What can hang from each mark
V: C R
T: R U
U: V
F: R U
R: F T
C: F T V

Each row was made from one small tree. The marks that hang from a mark follow it in brackets, in alphabetical order. Every link used is in the known rows. Write each row's tree.
Known rows
C(F T): [ 1.38 -0.03  2.18  2.49  0.84  1.83  0.38 -0.77  0.80  1.25  1.04  1.81
 -0.41  1.04 -2.12  0.37 -0.11  0.57  2.31 -2.35  0.49  0.07 -1.10]
U(V): [-0.93 -0.05  0.57 -2.15 -0.96  0.37 -0.47 -0.22 -1.00 -1.63 -0.37  0.27
  1.11  1.10 -0.67 -0.45  0.68  0.27 -0.31 -1.11 -0.82 -0.20 -0.54]
V(C): [ 0.52 -1.15 -0.85 -2.05 -0.47 -0.66  0.00 -0.99 -0.02 -1.01  0.03 -0.27
  0.35 -1.42 -0.25 -0.41  0.80  0.61  0.67  0.49 -1.95 -0.91  0.64]
R(F(U(V(C))) T): [-1.27 -2.69  1.32 -3.50 -3.06 -0.40 -0.53 -1.17 -0.45 -2.90  1.25  3.06
  0.72  1.25 -0.31 -1.72  1.58  1.00  5.01  0.22 -4.84 -1.52  0.61]
C(F(R)): [ 0.10  0.47  2.63  2.56  1.10  0.11 -0.18 -0.06  0.04 -0.45  0.27  0.96
 -1.47  3.02 -0.81 -0.50  0.67  0.94 -0.23 -3.72  0.09  1.60  0.16]
F(U): [-0.67  0.67  0.40  1.04 -0.14 -0.28 -0.53 -0.10 -0.26  0.17 -0.67  2.42
 -0.25  0.52  1.77 -0.19  0.45  0.58  0.56 -0.32 -0.32  0.95  0.14]
R(T): [ 0.07 -0.93  0.94 -0.68 -1.36 -0.63  0.20 -0.17  0.36 -1.25  0.99 -0.10
 -0.14 -0.87 -0.33 -0.59  0.36 -0.74  2.72  0.49 -0.92 -0.36  0.43]
T(R): [ 0.79  1.55  0.15 -0.78  1.18 -0.11 -0.13 -0.54 -0.25  0.32  0.42 -0.57
 -1.05 -0.32  0.29 -0.21  0.35  0.04  0.95 -0.63  0.55 -1.32 -0.73]
F(R(T(U))): [ 0.44  1.29  3.49 -0.02 -1.11 -0.42 -1.40  0.62 -0.18 -3.24 -0.19 -0.27
 -1.61  1.30  1.01 -1.55  1.36 -0.24  0.27 -1.84 -1.39 -1.02  1.81]
V(C R(F(U) T)): [ 0.46 -1.13  0.41 -0.44 -1.45 -1.43 -0.60 -1.13 -0.05 -3.10  1.34  2.22
 -1.17 -0.52  0.97 -1.36  2.05  0.90  6.38  2.25 -3.24 -1.56  1.82]
U(V(C(F(R(T))))): [-0.33 -1.53  3.29 -1.80 -1.22 -1.14 -0.51 -1.57 -0.75 -3.99  0.57  0.84
 -0.32  2.14 -2.21 -1.79  2.41  0.37  3.12 -3.53 -3.66  0.02  0.71]
V(C R(F)): [ 0.98 -1.19 -0.46 -0.91 -0.19 -0.56 -0.46 -1.25 -0.02 -2.06  1.25 -0.27
 -0.79 -0.59 -0.22 -0.54  1.23  0.98  3.00  2.21 -2.10 -2.38  1.50]
F(R(T)): [-0.27 -0.34  2.66  0.68 -1.21 -1.37  0.14 -0.24 -0.02 -1.59  0.22  0.23
 -1.22  0.65  0.18 -1.04  0.96 -0.96  2.61 -1.14 -0.70 -0.40  1.13]
C(F(R) T(U)): [ 2.39  2.38  4.89  3.27  0.67  2.26 -1.25 -0.11  0.30 -0.75 -0.08  1.66
 -1.45  3.16 -0.43 -0.69  0.79  0.98  0.02 -4.76 -0.22 -0.59  0.31]
U(V(C(T(R)))): [ 1.79  0.91  1.05 -3.82 -0.19  0.88 -0.47 -2.81 -1.11 -1.14  0.65  0.41
  0.34 -1.17 -1.14 -0.65  1.82  0.73  3.90 -2.02 -2.18 -3.64 -0.78]
T(R(F) U(V)): [ 0.68  1.75  1.94 -2.90 -0.30  2.28 -1.83  0.46 -0.69 -2.31  1.88 -0.29
 -0.23  2.54  0.04 -1.89  0.05  1.46 -1.11 -1.16 -1.71 -2.81 -0.61]
U(V(C(T))): [ 1.25 -0.79  1.06 -3.05 -1.45  1.05 -0.14 -2.64 -0.78 -1.32 -0.13  1.01
  1.33 -0.09 -1.81 -0.50  1.71  0.58  2.75 -1.12 -2.89 -2.52 -0.03]
R(F T(U)): [ 0.21 -0.94  2.14 -0.93 -1.52  1.26 -1.05  1.29  0.43 -1.84  2.19  0.01
 -0.48  1.08  0.00 -1.75 -0.17  0.52  1.62  0.64 -2.19 -1.47  0.71]
F(R(T) U(V(C))): [-1.12 -0.36  2.66 -2.39 -2.76 -2.20 -0.81 -1.63 -1.05 -4.34 -0.85  2.80
 -0.20  1.50  0.97 -1.74  2.89  0.43  3.54 -2.27 -4.06 -0.70  1.46]
C(V(R)): [ 0.41  1.57 -0.93  1.24  1.30 -0.14 -0.42 -1.86  0.06 -0.39 -0.06  0.69
 -0.69 -2.10 -0.45 -0.14  1.71 -0.36  1.41  1.17  1.35 -0.19  0.83]
R(F(U(V(C)))): [-0.92 -1.60  0.57 -2.69 -1.90  0.42 -0.96 -0.76 -0.58 -2.24  0.69  3.13
  1.13  1.87  0.25 -1.33  1.14  2.00  1.92  0.04 -3.80 -1.07  0.08]
F(U(V)): [-1.10  0.91  0.89 -0.80 -1.22  0.07 -0.95 -0.34 -0.91 -1.63 -0.73  2.82
  0.93  2.02  0.79 -0.22  1.10  0.58  0.01 -1.48 -1.29  0.83 -0.36]

Write each row's tree
[ 0.92  1.69  1.53  1.98  0.71  2.97 -0.10 -1.90  1.08  3.58  1.78  5.34
 -1.04 -0.56  0.04 -0.78  1.03  0.77  3.94 -0.36  0.33 -2.51 -0.49]  C(T(R(F(U))) V)
[ 1.25  0.45  3.68  2.99  0.29  0.66 -0.10 -2.04  0.15 -0.10 -0.57  4.09
 -1.29  1.90  0.04 -0.42  2.16  1.59  3.38 -3.99 -1.79  0.04  0.65]  V(C(F(R U) T))
[-0.44 -0.01  1.22 -2.03 -1.09 -1.34 -0.29 -1.34 -1.08 -4.45  0.61 -0.43
  0.03 -0.17 -0.77 -0.86  1.84 -0.83  4.18  0.30 -1.05 -1.17  0.75]  U(V(R(T)))
[ 0.65  0.92 -0.05  1.18  0.83 -0.96 -0.83 -1.97 -0.16 -2.44 -0.50  2.38
 -1.13  0.24  0.51 -0.32  2.45  1.58  2.89 -0.91 -1.41  1.04  0.97]  V(C(F(U)) R)
[ 0.19 -0.77  1.25 -5.33 -2.32 -0.26 -1.65 -1.13 -0.85 -5.18  0.51 -0.65
  1.01 -0.26 -0.85 -1.88  1.87  0.25  1.62 -0.50 -4.34 -1.94  0.82]  R(T(U(V(C))))
[ 0.03  1.17  4.80 -0.38 -0.73  0.63 -1.59 -0.01 -0.49 -4.56  0.43  0.33
 -0.64  3.89 -1.23 -2.06  1.96  1.00  0.38 -4.80 -2.21  0.26  0.51]  C(F(R(T(U(V)))))
[ 1.21  1.22  0.96 -2.34  0.49  0.43 -2.30 -1.62 -0.97 -5.83 -0.04 -0.60
 -0.25  1.30 -1.03 -1.34  2.63  1.93  0.59 -2.02 -2.53 -0.58  0.38]  T(U(V(C(F) R)))
[-1.38  1.38  2.29  0.47 -1.53 -0.81 -0.80 -0.50 -1.17 -2.15 -1.64  3.17
  0.02  3.10  1.84 -1.03  1.76  0.82 -0.18 -3.16 -1.13  0.69  0.73]  F(R U(V))
[ 0.25  1.19 -0.07  2.56  2.08  0.69 -0.33 -2.27  0.42 -0.12  0.38  1.52
 -1.25 -0.41 -2.03 -0.08  1.66  0.27  1.85 -0.45  1.61  1.41  0.33]  C(F V(R))
[-0.12 -0.17  1.10  1.68 -1.06 -0.63 -0.61 -0.19  0.04 -2.26  1.34  2.56
 -1.57  0.51  1.45 -1.06  1.43  0.38  5.47  1.61 -1.09 -0.71  1.60]  V(R(F(U) T))
[-1.71 -1.33  1.81 -1.34 -2.38  0.49 -0.42  0.35 -0.41 -2.04  1.47  3.12
  0.56  2.59  0.14 -1.31  0.60  0.63  3.77  0.00 -2.79 -0.19  0.24]  R(F(U(V)) T)
[ 0.19  1.24  0.62  0.46  0.50  0.67 -0.48  0.20  0.08  0.95  1.28  2.93
 -1.47  1.51  1.66 -0.90  0.05  1.40  2.06 -0.32 -0.48 -1.45 -0.61]  T(R(F(U)))
[ 0.86  1.73  4.35  4.80  0.49  0.99 -0.12 -1.05  0.49  0.56 -0.29  4.66
 -1.61  2.99  0.31 -0.05  1.09  1.50  2.68 -4.50  0.09  0.87  0.13]  C(F(R U) T)
[ 1.88 -0.48  3.58  1.85  0.42  0.45  0.02 -2.10  0.13  0.05 -0.02  1.70
 -1.25  1.21 -2.01 -0.38  1.50  1.48  3.29 -3.75 -1.79 -0.90  0.80]  V(C(F(R) T))
[ 1.75  0.76  1.60  0.83  1.28  2.98  0.54 -1.84  1.03  3.85  2.35  2.43
 -0.87 -1.30 -1.69 -0.72  0.40  0.37  3.54  0.02  0.46 -3.44 -0.74]  C(T(R(F)) V)
[-0.11  0.80  0.24  2.24  0.05 -0.05 -0.78  0.11  0.34 -0.97  0.45  2.50
 -1.32  1.36  1.76 -0.52  0.66  1.27  2.47  1.28 -0.58 -0.41  1.27]  V(R(F(U)))
[ 1.28  1.58  2.70 -1.52 -1.08  2.54 -1.42 -0.33 -0.62 -1.73 -0.02  0.83
  0.73  1.02 -0.48 -0.73  0.92  0.54 -0.01 -2.24 -1.18 -2.19 -0.18]  C(T(U(V)))
[ 0.39 -1.20  1.02 -2.13 -0.44 -1.26 -0.57 -2.28 -0.78 -5.06  0.88 -0.43
 -0.34  0.29 -2.54 -1.10  3.01  0.46  5.41 -0.99 -2.88 -0.45  0.73]  U(V(C(F) R(T)))
[-0.86  1.22  1.16 -0.95 -1.77 -1.43 -1.03 -1.17 -1.04 -4.38 -0.16  2.04
 -0.28  0.31  0.84 -0.78  2.57 -0.16  4.44 -0.11 -1.39 -0.25  1.13]  F(U(V(R(T))))
[ 0.06  0.33 -0.67 -3.47 -0.70 -1.17 -0.91 -2.19 -1.13 -4.44 -0.65 -0.95
  0.47 -0.59 -0.53 -0.35  2.48  0.72  2.38  0.36 -2.03 -1.63  0.85]  U(V(C R))
[-0.44  1.16  0.09  2.45  0.44  0.61 -0.82 -1.45  0.59  0.34  0.58  4.05
 -0.79  0.03  1.20 -0.69  1.41  0.93  2.34  2.02  0.50 -0.15  1.29]  C(V(R(F(U))))
[ 0.35  1.67  4.85  3.11 -0.31  1.32 -0.17 -1.35 -0.50 -0.92 -0.83  4.65
 -0.31  4.36 -0.36 -0.55  2.01  1.24  2.32 -5.72 -0.81  0.58 -0.32]  C(F(R U(V)) T)
[ 3.06  0.51  1.65 -0.57 -0.48  1.80 -1.55 -1.19  0.36 -2.22  1.19  0.30
 -1.21 -0.40 -0.16 -1.07  1.42  1.76  3.32  1.06 -2.66 -4.07  1.68]  V(C(T(U)) R(F))
[ 0.44  0.26  0.42 -4.62 -1.37  0.71 -1.87 -0.93 -1.20 -4.23 -0.77 -0.90
  1.13  0.50 -0.21 -1.47  1.29  1.17 -1.67 -1.07 -3.50 -1.74  0.35]  T(U(V(C)))
[-0.21 -0.22  0.45 -1.20 -0.59  0.72 -0.91 -0.45 -1.01 -2.41  1.27  0.20
 -0.14  1.87 -0.68 -0.96  0.98  0.75  2.05  0.88 -1.20 -1.45  0.37]  U(V(R(F)))
[ 0.04 -0.40  3.90  2.42  0.11 -0.59  0.25 -0.34  0.35 -1.68  0.68  0.96
 -1.68  2.25 -1.45 -0.87  0.90 -0.04  2.87 -3.12 -0.67  1.28  0.30]  C(F(R(T)))
[-0.61  1.02  1.19 -1.54 -0.40  1.12 -0.99 -0.07 -0.55 -0.67  1.25  2.83
 -0.33  2.64  0.93 -1.19  0.52  1.47  1.48 -1.35 -1.41 -1.40 -1.02]  T(R(F(U(V))))
[ 1.21  1.95  1.43 -1.04  0.65  1.87 -1.67  0.82  0.12 -0.47  1.81 -0.48
 -1.24  1.52  0.98 -1.44 -0.53  1.32 -0.68 -0.11 -0.86 -2.48 -0.11]  T(R(F) U)
[-1.16  0.67  1.58  0.66 -0.14  0.70 -0.78 -0.40 -0.32 -1.63 -0.04  3.38
  0.54  3.38 -0.40 -0.27  1.05  1.30  0.38 -3.05 -0.62  2.13 -1.31]  C(F(U(V)))
[ 2.21 -1.16  0.69  0.20  0.01  0.86 -0.17 -1.98  0.43 -0.87  1.62  0.87
 -0.85 -1.05 -0.89 -0.75  1.48  1.22  5.18  1.58 -2.15 -3.49  1.07]  V(C(T) R(F))
[ 2.03  0.58  2.13 -2.37  0.82  1.55 -0.37 -2.98 -0.67 -0.81  1.23  0.93
 -0.13  0.47 -2.52 -0.62  1.73  1.40  4.06 -3.61 -1.64 -2.41 -1.53]  U(V(C(F T(R))))
[ 1.91  0.50  1.59 -0.80  0.15 -0.45 -1.61 -1.23 -0.07 -5.08  0.78 -1.09
 -1.47 -0.49 -1.06 -1.15  2.44  1.05  3.59 -0.38 -2.36 -0.76  1.33]  V(C(F) R(T(U)))
[ 1.56  1.11  3.69  0.15 -0.13  3.34 -1.49 -0.48 -0.36 -1.98  0.63  1.41
  0.36  2.67 -2.09 -0.80  1.11  1.33  0.17 -4.04 -1.10 -0.71 -1.33]  C(F T(U(V)))
